Each row comes from the steps of one path. Every step used is in the known rows, and no mark comes twice. Write the path behind each row, first mark first.
Known rows
misak-fuza-nufevu-varut: 14, -3, 11, 12, -2, -15, -5, 7, -19, -9, 4, 7, 3, 3, -1, 14, -7, 1, 12, 11, -3, 4, 9, 8, 4, 12, -34, -19, -9, 29
nufevu-fuza-misak: -1, -26, 24, 12, 2, -23, 0, 17, -11, -14, 25, 21, 5, -16, 8, -7, -21, 22, 4, -6, 10, 0, -2, 25, -23, 14, -22, -8, -2, 8
varut-ribop-misak-fuza-nufevu: 10, -15, 15, 12, -6, -17, -8, 22, -9, 9, -18, -11, 9, 41, 11, 5, -2, 4, 10, 21, -1, 22, 8, 7, 6, 24, -31, -25, 0, 35
ribop-varut-rira-rivos: 1, -16, 13, -6, 30, -2, -12, -3, 15, -27, 43, 17, 10, -14, 23, -15, -3, 7, -25, -19, -14, -20, -15, 1, -20, 8, -17, -15, 12, 15
rivos-rira-varut: -11, 1, 16, -2, -12, -30, -20, 4, 3, -27, 21, 17, 3, -8, 21, -15, -10, 13, -9, -17, 0, -21, 2, -17, -27, -2, -27, -18, 4, 25
ribop-misak-fuza-nufevu-varut-podoki-gepi: -3, -10, 22, 20, 12, -11, -11, -6, -5, -8, 2, 18, 23, 16, 4, 20, -7, -3, 9, 25, -2, 18, 0, 2, 5, 11, 0, -30, -15, 27
gepi-podoki-nufevu-varut: -13, -12, 13, 8, -5, -6, -13, -20, 16, -24, 29, 7, 8, -2, -4, 0, 2, 14, 10, 5, -22, -18, -24, 3, -14, 4, -30, -17, -10, -6
fene-varut-ribop-misak: -3, -24, 9, -9, -7, -3, -16, 12, 10, -6, 6, 15, 17, 14, 26, -9, -6, 9, -17, -8, -8, -10, 0, 2, -16, 20, -11, -15, -3, 16
fene-varut: 4, -11, 8, -9, -6, -18, -18, 5, -6, -28, 16, 20, 14, -8, 13, -12, -6, 7, -18, -24, -6, -20, 4, 6, -25, 11, -22, -15, -1, 6
fuza-nufevu-varut: 8, -3, 12, 4, -1, -16, -1, -2, -4, -20, 11, 22, 12, -6, -3, 8, -5, 6, 12, 10, -16, -7, 0, 13, -13, 9, -34, -18, -6, 18
ribop-varut: 1, -16, 16, 2, 3, -23, -2, 1, 10, -16, 29, 21, 2, -4, 7, -9, -7, 13, -13, -20, -10, -19, -2, -3, -19, 13, -32, -15, 16, 20
lizisal-varut-rira-rivos: -9, -11, 11, -4, 22, -8, -14, 12, 10, -34, 38, 0, 8, -21, 14, -3, -8, 3, -27, -10, -21, -22, -22, -5, -15, 15, -35, -14, 1, 7
lizisal-varut-rira: -4, -9, 17, -5, 15, -21, -13, 0, 2, -31, 31, 7, -2, -10, 9, -6, -17, 13, -33, -14, -25, -28, -11, -12, -17, 13, -44, -12, -5, 6
misak-fuza-nufevu: 17, -2, 14, 11, -6, -32, -10, 16, -26, -12, -8, -7, 6, 19, -3, 3, -2, 1, 8, 4, 0, 13, 13, 11, -2, 17, -40, -23, 1, 24
podoki-nufevu-varut: -16, -8, 13, 8, -8, -4, -7, -5, 8, -32, 32, 18, 8, -19, 2, 4, -14, 13, 12, 7, -17, -23, -19, 5, -17, 14, -26, -9, -15, 4
podoki-gepi-rira-varut: 1, 2, 36, 15, -7, -18, -16, -7, -8, -29, 6, 18, 0, -18, 18, -5, -8, -5, 19, 8, -11, -7, -2, 0, -23, 11, -11, -15, -5, 7
rivos-rira-varut-nufevu: -13, 2, 10, 8, -3, -29, -33, -2, 1, -26, 28, 19, -8, -11, 34, -11, -7, 13, -19, -10, -6, -32, -9, -18, -21, 8, -33, -22, -14, 26
varut-ribop-misak: -9, -21, 13, 0, -10, -12, -6, 16, 16, -6, 7, 7, 13, 13, 16, -4, -4, 12, 2, 8, -9, -2, -4, -3, -11, 27, -24, -17, 6, 21
varut-rira: 1, -7, 15, -9, 10, -20, -17, -6, -3, -36, 26, 12, 8, -8, 13, -18, -10, 14, -18, -11, -16, -18, -3, -1, -21, 11, -28, -14, -2, 8
fene-varut-ribop: -1, -17, 14, -17, -6, -7, -18, 4, -4, -19, 9, 15, 14, 0, 26, -7, -6, 2, -20, -11, -12, -16, 0, 14, -16, 13, -23, -15, -4, 8
varut-nufevu-fuza: -1, -14, 9, 12, 11, -22, -14, 1, -14, -15, 31, 27, -3, -12, 10, -10, -13, 22, -4, 3, -13, -20, -17, 15, -12, 26, -40, -11, -16, 1
podoki-nufevu-varut-rira: -12, -6, 16, 0, 12, 4, -16, -21, 5, -40, 40, 18, 6, -17, 14, -7, -20, 17, -5, 5, -25, -30, -21, 2, -18, 6, -20, -7, -23, 1
podoki-varut-rira: 1, -6, 30, -4, 13, -12, -25, -7, -7, -38, 31, 8, 13, -19, 16, -12, -19, 5, -21, -22, -17, -26, 11, -11, -28, 8, -37, -3, -9, 12
fuza-nufevu-varut-podoki-gepi-rira: 0, 0, 34, 20, 13, -11, -6, -31, 0, -33, 13, 26, 25, -6, 2, 13, -10, -4, 20, 28, -21, 5, -12, 15, -4, 1, -3, -26, -16, 3
ribop-misak-fuza-nufevu-varut-lizisal: 6, -11, 4, 18, 5, -15, 0, 14, -13, 12, -3, 3, 14, 17, 4, 13, 10, -5, 6, 16, 3, 0, 7, -5, 6, 14, -29, -22, 2, 46
misak-fuza-nufevu-varut-lizisal: 7, -6, 8, 11, 5, -19, -2, 6, -29, -2, 0, 1, 10, 2, 4, 14, 10, -12, 1, 12, -3, -6, 7, 7, 7, 9, -41, -20, 0, 40
nufevu-varut: -6, -10, 10, 0, -6, -11, -3, 0, 7, -25, 30, 25, 7, -24, 5, 4, -9, 9, 2, -2, -12, -19, -4, 0, -14, 15, -28, -12, -4, 15
fene-varut-nufevu-fuza: 5, -17, 6, 3, 14, -11, -23, -3, -19, -15, 30, 35, 2, -12, 21, -14, -13, 18, -21, -12, -11, -28, -13, 21, -17, 18, -28, -8, -24, -4
rivos-rira-varut-nufevu-fuza-misak: -13, -16, 22, 20, 7, -24, -25, 5, -10, -10, 36, 30, -12, -17, 39, -11, -23, 25, -15, -7, 13, -20, -11, 7, -25, 3, -20, -13, -21, 22
nufevu-varut-ribop-misak: -12, -22, 11, 2, -6, 5, 0, 7, 25, -4, 18, 21, 10, -2, 19, 7, -8, 10, 4, 14, -12, -9, -7, -6, -5, 23, -17, -13, -3, 24
lizisal-varut: -8, -12, 15, 4, -5, -29, -5, 15, 5, -23, 23, 6, -1, -12, -1, 4, -12, 10, -15, -10, -18, -21, -9, -9, -16, 20, -50, -14, 5, 10
gepi-podoki: 0, -11, 13, 0, -9, -29, -14, -4, 8, -21, 14, 0, 9, 7, -5, -11, 12, 11, -1, -11, -14, -6, -4, -1, -16, 9, -37, -23, 12, 0
gepi-rira-varut-lizisal: -3, 3, 21, 10, -6, -23, -7, 5, -1, -20, 9, 8, 6, -16, 24, -1, 11, -10, 0, 1, -4, -22, -6, -8, -11, 2, -33, -18, 9, 25

Write each row's path
-16, -9, 10, -1, 19, 17, -17, -8, 13, -43, 48, 13, 17, -28, 17, -3, -9, 7, -1, 8, -19, -24, -31, 8, -17, 8, -11, -10, -18, 0  podoki-nufevu-varut-rira-rivos
-3, -8, 25, -4, 20, 1, -26, 4, 1, -41, 39, 2, 23, -31, 19, -9, -9, -4, -16, -19, -13, -20, 1, -6, -27, 10, -27, -6, -4, 11  podoki-varut-rira-rivos
4, -10, 5, -19, 20, 3, -28, 3, -1, -38, 33, 16, 23, -18, 28, -19, -2, 1, -31, -24, -9, -21, -9, 10, -24, 5, -7, -14, -4, 3  fene-varut-rira-rivos
-16, -8, 36, 19, 10, -24, -10, -15, 8, -37, 25, 9, 12, -11, 4, 8, -16, -3, -7, 8, -23, -9, -20, -7, -9, 11, -19, -23, -5, -4  lizisal-varut-podoki-gepi-rira
10, -15, 30, 18, -3, -9, -18, 20, -13, 8, -12, -15, 15, 30, 13, 11, -12, -5, 6, 10, -3, 14, 21, -2, -1, 21, -39, -14, -7, 38  podoki-varut-ribop-misak-fuza-nufevu
10, -11, 17, 7, -2, -2, -4, 4, -17, -1, -5, 0, 4, 11, 13, 18, -7, -4, 8, 24, -11, 8, 5, 17, 13, 17, -35, -19, -11, 30  misak-fuza-nufevu-varut-ribop
5, -13, 20, -6, 23, -14, -11, -14, 6, -24, 36, 21, 0, -3, 18, -20, -14, 17, -30, -23, -17, -26, -6, -4, -20, 6, -25, -13, 7, 15  ribop-varut-rira
0, -7, 13, 16, -2, -10, -7, 12, 12, -34, 27, 1, 18, -18, 7, -6, 2, -2, 21, 3, -5, -2, -12, 2, -14, 18, -17, -18, 12, 6  gepi-rira-rivos
-19, 10, 31, 18, -9, -12, -17, -12, 25, -46, 23, 12, 14, -7, 22, 7, -7, 4, 5, 14, -5, -10, -27, 0, -7, -7, -20, -24, -15, 1  gepi-rira-varut-podoki-nufevu
-17, -9, 26, -2, 3, -28, -16, -12, -3, -40, 17, 21, 25, -11, 7, 0, -3, 0, -7, 3, -12, -3, -8, 6, -17, 12, -11, -26, -2, 1  varut-podoki-gepi
1, -8, 30, 17, -2, -23, -11, -11, -13, -32, 13, 9, 9, -10, 1, -13, -11, 1, 23, 6, -17, -4, -2, 2, -24, 21, -11, -15, 2, -2  podoki-gepi-rira
-3, 2, 13, 7, -7, -22, -26, 7, 1, -25, 17, 22, -11, -21, 31, 6, 3, 5, -14, 1, -8, -27, -11, -3, -14, 17, -42, -20, -16, 20  rira-varut-nufevu
-11, -5, 34, 15, 4, -22, -13, -20, 3, -42, 20, 14, 23, -8, 7, -2, -8, -1, 9, 9, -14, 0, -11, 2, -12, 10, -3, -24, -3, -4  varut-podoki-gepi-rira
-9, -18, 18, 9, 3, -18, -11, -13, -1, -15, 23, 6, 10, 14, -12, -18, -5, 26, 13, 2, -18, -7, -28, 19, -17, 6, -35, -12, -6, -20  gepi-podoki-nufevu-fuza
1, -33, 22, 25, 21, -16, -7, 2, -4, 0, 43, 34, -13, -15, 26, -5, -20, 25, -19, -8, 2, -19, -15, 22, -18, 17, -25, -9, -10, 17  ribop-varut-nufevu-fuza-misak
-14, -7, 28, 15, 11, -10, -15, -9, 10, -45, 26, 10, 33, -20, 12, 1, 2, -12, 14, 14, -9, 6, -21, 7, -11, 12, 6, -27, 3, -4  varut-podoki-gepi-rira-rivos
-5, -5, 42, 7, -7, -7, -16, -9, -6, -20, -2, 12, 1, -10, 31, 1, -8, -8, 14, 21, -18, -3, -7, 8, -13, 14, -13, -14, -7, 10  podoki-gepi-rira-varut-ribop
5, -18, 17, 16, -2, -17, -4, 28, -3, 15, -13, -17, -2, 39, 6, 17, -10, 2, -4, 19, -11, 13, -1, -3, 10, 25, -46, -23, -2, 34  lizisal-varut-ribop-misak-fuza-nufevu
-30, -6, 21, 8, -1, -24, -11, -2, 21, -40, 33, 3, 15, -4, 2, 12, -14, 10, -21, 3, -21, -20, -33, -4, -8, 7, -43, -22, -12, -2  lizisal-varut-podoki-nufevu
-13, -18, 20, -3, -6, -18, -4, 13, 7, -15, 15, 0, 0, -3, 12, 9, -11, 4, -18, 3, -26, -16, -12, -1, -6, 23, -52, -14, 2, 13  lizisal-varut-ribop
13, -9, 4, 13, 25, 10, -14, 12, 2, -7, 17, 4, 14, 8, 14, 6, -2, 1, 2, 14, 0, 9, -5, 0, 2, 13, -8, -20, -9, 32  ribop-misak-fuza-nufevu-varut-rira-rivos
16, -7, 10, 19, -6, -29, -9, 24, -11, 2, -11, -5, 9, 32, -3, 1, -2, 9, 13, 7, 7, 18, 12, -2, -3, 22, -30, -24, 3, 32  ribop-misak-fuza-nufevu
-8, -11, 10, 13, 2, -27, -18, 8, 2, -21, 29, 8, -12, -15, 11, 8, -7, 10, -24, -2, -24, -32, -19, -10, -12, 29, -56, -18, -13, 11  lizisal-varut-nufevu
-20, -9, 18, 1, 1, -29, -7, 5, 20, -34, 30, 11, 14, -11, 5, 13, -8, 7, -29, -7, -15, -16, -17, -10, -5, 8, -43, -26, 1, 8  lizisal-varut-podoki
0, -5, 18, 11, -7, -19, -20, 16, -5, 11, -14, -5, 3, 42, 29, -1, -8, 7, 0, 11, 7, 14, 9, -12, 0, 4, -24, -26, -2, 49  rivos-rira-varut-ribop-misak-fuza-nufevu
6, 1, 33, 29, 13, -9, -11, -25, -16, -24, 6, 10, 17, 4, 5, 19, -12, -11, 21, 29, -9, 17, -3, 11, 10, 5, -4, -28, -17, 13  misak-fuza-nufevu-varut-podoki-gepi-rira
8, -3, 8, -4, 26, 5, -11, -4, 0, -30, 27, 18, 19, -17, 12, 2, -1, 1, -2, 10, -18, -8, -12, 16, -12, 3, -19, -18, -9, 14  fuza-nufevu-varut-rira-rivos
0, -15, 11, 12, 10, -21, -15, -7, 6, -15, 34, 24, -10, -8, 20, -5, -4, 14, -21, -11, -17, -30, -12, -3, -14, 21, -38, -19, -2, 18  ribop-varut-nufevu
1, -16, 12, 5, -2, 0, 1, 5, 14, 2, 1, 18, 13, 16, 11, 12, -5, 10, 12, 26, -17, 4, -5, 10, -3, 18, -24, -19, -7, 27  fuza-nufevu-varut-ribop-misak
-2, -16, 24, 19, 3, -17, -19, 15, -9, -9, 26, 32, -15, -27, 37, 6, -13, 18, -11, 4, 10, -15, -13, 22, -17, 12, -29, -11, -24, 16  rira-varut-nufevu-fuza-misak
-21, -24, 14, 9, -5, 11, -11, -13, 34, -3, 18, 3, 12, 21, 9, 2, 3, 17, 11, 21, -23, -9, -28, -1, -5, 13, -18, -17, -10, 3  gepi-podoki-nufevu-varut-ribop-misak
-20, -11, 25, 0, 8, -10, -10, -21, 5, -38, 29, 34, 23, -27, 10, 12, -9, -1, -3, 10, -16, -11, -11, 4, -11, 9, -5, -21, -11, 5  nufevu-varut-podoki-gepi
13, -9, 7, 21, -1, -11, -4, 15, -4, 3, 3, 9, 7, 17, 0, 12, -7, 7, 15, 14, 3, 9, 9, -3, 1, 18, -22, -20, -7, 36  ribop-misak-fuza-nufevu-varut
-18, -6, 14, -6, -3, -13, -24, -10, 10, -46, 27, 18, 31, 0, 16, -3, -8, 8, -23, -11, -8, -18, -20, 12, -17, -3, -15, -22, -18, -6  fene-varut-podoki-nufevu
-20, -29, 34, 19, 18, -12, 0, -7, 15, -18, 46, 29, 14, -3, 16, 0, -26, 26, -15, -3, 6, -5, -29, 28, -16, -5, -12, -14, -9, 4  ribop-varut-podoki-nufevu-fuza-misak
-4, -7, 29, 5, 8, -13, -24, -24, -3, -42, 19, 23, 27, -8, 18, -8, -11, -5, -9, -6, -12, -8, -8, 7, -18, 1, 9, -23, -11, -9  fene-varut-podoki-gepi-rira
16, -7, 10, 12, 18, -2, -13, 0, -6, -4, 11, 9, 5, 19, 11, 2, -13, 12, -2, 10, -5, 4, 4, -6, 2, 10, -16, -18, -14, 33  ribop-misak-fuza-nufevu-varut-rira
